What can hang from each mark:
S: E
C: E R
R: N U
E: C N V
K: E
N: Q
Q: K N V
U: E Q
V: E

Each row was made from one small tree. The marks that hang from a mark follow it in brackets, in alphabetical order. Every link used is in the known rows. Write each row's tree.
Known rows:
N{Q{V}}: [-14  -9  30 -25 -16   6  15 -13  -7  13 -24  -5  -4  -5  11   9   3  15
  28   8  23  13  -7]
V{E{C{R{N{Q{K}} U}}}}: [ 16  -5  11  13  20  28  18  -2 -36  42  -6   6  -7 -16   7  11  -6   0
  10   3  16   1 -11]
R{N{Q{K}} U{E}}: [ 33  -3  43   0  -3  -7  -7 -39 -14   9 -55 -20  13  -1   7  27 -37  32
 -18  21  16   3   6]
N{Q{K V{E{C{R}}}}}: [ -4 -11  34  -1   5  36  22 -11 -20  34 -22   0 -14 -11  22   7 -10  28
  31   3  36  24 -25]
R{U{E{N{Q} V}}}: [  8  13  19 -17  -6 -15   2 -33 -10  17 -30 -24  10  -6  -5  20  -5   6
 -25  -2  22   6  -9]
C{E{N{Q{K}} V} R{U}}: [  1   9  38  -3 -15   0  15 -27 -53  38 -19 -37  10 -16   1  21   8  50
 -18  24  21  19 -16]
R{N{Q{K V}}}: [  9 -17  26   8   4  13   5 -23 -16   6 -23 -10   6  -4   8  19 -30  32
  16  29  13  10  -1]
S{E{C{R} N V}}: [ -5   0 -23  -6   3  -5  10 -19 -10  24  18  -6  13  -7 -14   8  33   0
   9  -2  27  21 -13]
K{E{C N{Q} V}}: [-12 -13 -39 -35  12   9   6 -32 -20  24  31 -11  -3 -17 -18  11   9  -1
   4   0  43  50 -39]
E{C N}: [  7  -5 -17 -30   4   6   7   0 -24  14  30  -2 -24 -40 -24   5   2 -10
  -4   2  30   9 -39]
U{E{C{R}}}: [ 35   9  -2 -34  -1 -27  -3  -7  -5  10  -7   1 -17  -4   4  32  -9  26
 -11   9  28   1  -9]
K{E{N}}: [ -4 -11 -29  -2  18  -2  -1  -9  -9  11  19  -7   8 -10 -10   3   4   7
  -6   9  20  36 -28]
Q{N V{E{C{R}}}}: [-20  11  15  -5  32  23  38 -20 -31  48  -4  -4 -31 -21  14  19 -25  22
   6  34  24   2 -47]
E{C N{Q{K}} V}: [-12  -7 -14 -32   2  30  14 -31 -29  24  30 -18 -19 -37 -19   7  -3   0
   7 -13  52  33 -45]
K{E{C{R} V}}: [ -3  -7 -42 -23  18   0   3 -34 -18  26  27  -2   0   5  -7  19   9  11
   4   1  24  46 -27]
S{E{C}}: [  6  -1  -9 -10   0  -6   4  -3  13   6   3  16   4   7  -3  -6  26  -9
   9  -4  12  12   2]
C{E{N{Q} V} R}: [ -3   5  19 -12 -18  -9  17 -13 -49  28   1 -33   7 -18  -1  23  16  46
  -6  29  21  13  -7]
K{E{C{R{U}} N{Q} V}}: [ -8 -10 -28 -32   8   5   6 -38 -33  36  20 -17   1 -16 -15  20  15  11
   4   3  42  53 -41]
U{E{C{R} N{Q} V}}: [ 18   7  -8 -43  -6 -19   5 -24 -19  21   3 -21 -10 -21  -6  37  -2  24
  -5   5  50  13 -23]
C{E{N}}: [  7   5  14  -7  -6  -9  12  10 -22   3   4 -13  -2 -21  -7   0   0  21
 -27  28   7  -1  -8]
R{N{Q{K V}} U{E}}: [ 28  -2  49  -3   1  -8   1 -43 -14  15 -61 -19  12   2  11  35 -40  40
 -13  28  19   7  -1]
R{N U{Q{K{E} V}}}: [ 12 -12  26  23  19   0   3 -47 -23  14 -28 -22  14  -9   2  17 -48  32
 -13  35   2  28 -19]

Which tree is each row?
[-16   3 -13   2  38  46   7 -45 -11  28  18 -12 -28 -10   7  -6 -46  37
 -17  10  35  48 -63] -> Q{K{E{C V}} N}
[  7  10   0 -19  21   2   6 -48  -5  11  12 -27 -36 -31   7  12 -67  46
 -23  17  46  34 -51] -> U{E{C V} Q{K N}}
[  0 -11   8 -34   1  25  16 -11 -27  24  12  -5 -30 -42 -10   7  -8  12
  13   5  52  28 -53] -> E{C N{Q{K V}}}
[ -4   0 -15 -16   9  13  11 -39 -46  38  29 -28 -13 -37 -21  20  -3  13
  -5  -1  39  33 -50] -> E{C{R{U{Q{K}}}} N V}
[ 23   0  31   5  -6  -9  -4 -38 -32  27 -39 -27  17   3  10  39 -13  46
  -1  20  15   8   3] -> C{R{N{Q{K}} U{E{V}}}}
[  2   9   9  -2  -7 -13  16  -9 -46  25   9 -30   8 -14  -4  23  13  44
 -15  30  12   9  -8] -> C{E{N V} R}
[ 10   6  54  -4 -16  -3  17 -13 -51  38 -31 -28   2 -20   8  20   3  59
 -14  35  21  16 -20] -> C{E{N{Q{K V}}} R{U}}
[ 27   1  22  16  14 -15  -5 -53 -15   5 -32 -31  16  -6   0  26 -55  33
 -30  25   8  14  -4] -> R{N U{E{V} Q{K}}}
[ 10  -8  29  12   8 -15   5 -40 -25  10 -30 -22  14 -12  -4  21 -35  19
 -10  38  -7   8  -5] -> R{N U{Q{V}}}
[  3  -8 -15  11  28  32   1 -31 -19  28  13 -11  -4  -8  -1   4 -18  29
  -9  -6  33  52 -48] -> Q{K{E{C{R{U}} N V}}}
[ -1 -17 -19 -32   8   3   8 -18 -30  32  17  -5  -9 -21  -7  20  12  21
  14  15  44  48 -45] -> K{E{C{R} N{Q{V}}}}
[ 16   4  34  15  -3 -13   9 -39 -51  26 -18 -36  17  -4   5  28 -21  60
 -24  45  -1  16   1] -> C{E{V} R{N U{Q{K}}}}
[  2  -9 -21  11  29  32   1 -25 -17  24  22  -9  -5  -8   0   3 -18  32
  -4  -5  34  52 -47] -> Q{K{E{C{R} N V}}}
[  2  -5 -16 -30  -1   4   7 -38 -35  25  18 -11  -6  -7 -10  32   2  11
  15   7  23  16 -11] -> E{C{R{N{Q}}} V}
[  1  -6  -7  -2   0   5   6 -30  -4  21   1  -1  14  11   1   9  20  13
  19   0  22  24   0] -> S{E{C{R{N{Q{K}}}} V}}
[ 15   3  13   4  -4 -19   9 -21 -44  19  -4 -25  17   4   3  34  -3  51
 -12  45  -4   1  14] -> C{E{V} R{N}}
[ 23  13 -14 -35   2 -24   1 -24  -7  14   2  -9 -10   2   1  36  -7  23
 -11   2  30   7  -9] -> U{E{C{R} V}}
[ 10 -13  39   6   6  10   3 -45 -22  21 -46 -16  16   2   5  21 -29  28
  -2  25  11  23  -9] -> R{N{Q{K{E} V}} U}
[-20   0  12  -1  22   9  28 -22 -22  25   9 -14 -28 -37   8   2 -40  18
   7  33  21  18 -44] -> U{Q{N V{E{C}}}}
[ 13   4   2   7  12 -10  -2 -32   7  -4  -1 -26  -5 -11  13  10 -50  42
 -16   6  30  30 -20] -> U{E{V} Q{K}}
[  0   3  23  -2 -12   2  16 -14 -47  29  -1 -33   5 -18   4  19   7  54
  -6  26  26  19 -14] -> C{E{N{Q{K}} V} R}
[ -8 -15  21 -18   2  28  12 -23  -7  21 -16   0 -13  -4  16   5 -14  31
  24   4  40  44 -33] -> N{Q{K{E{C}} V}}
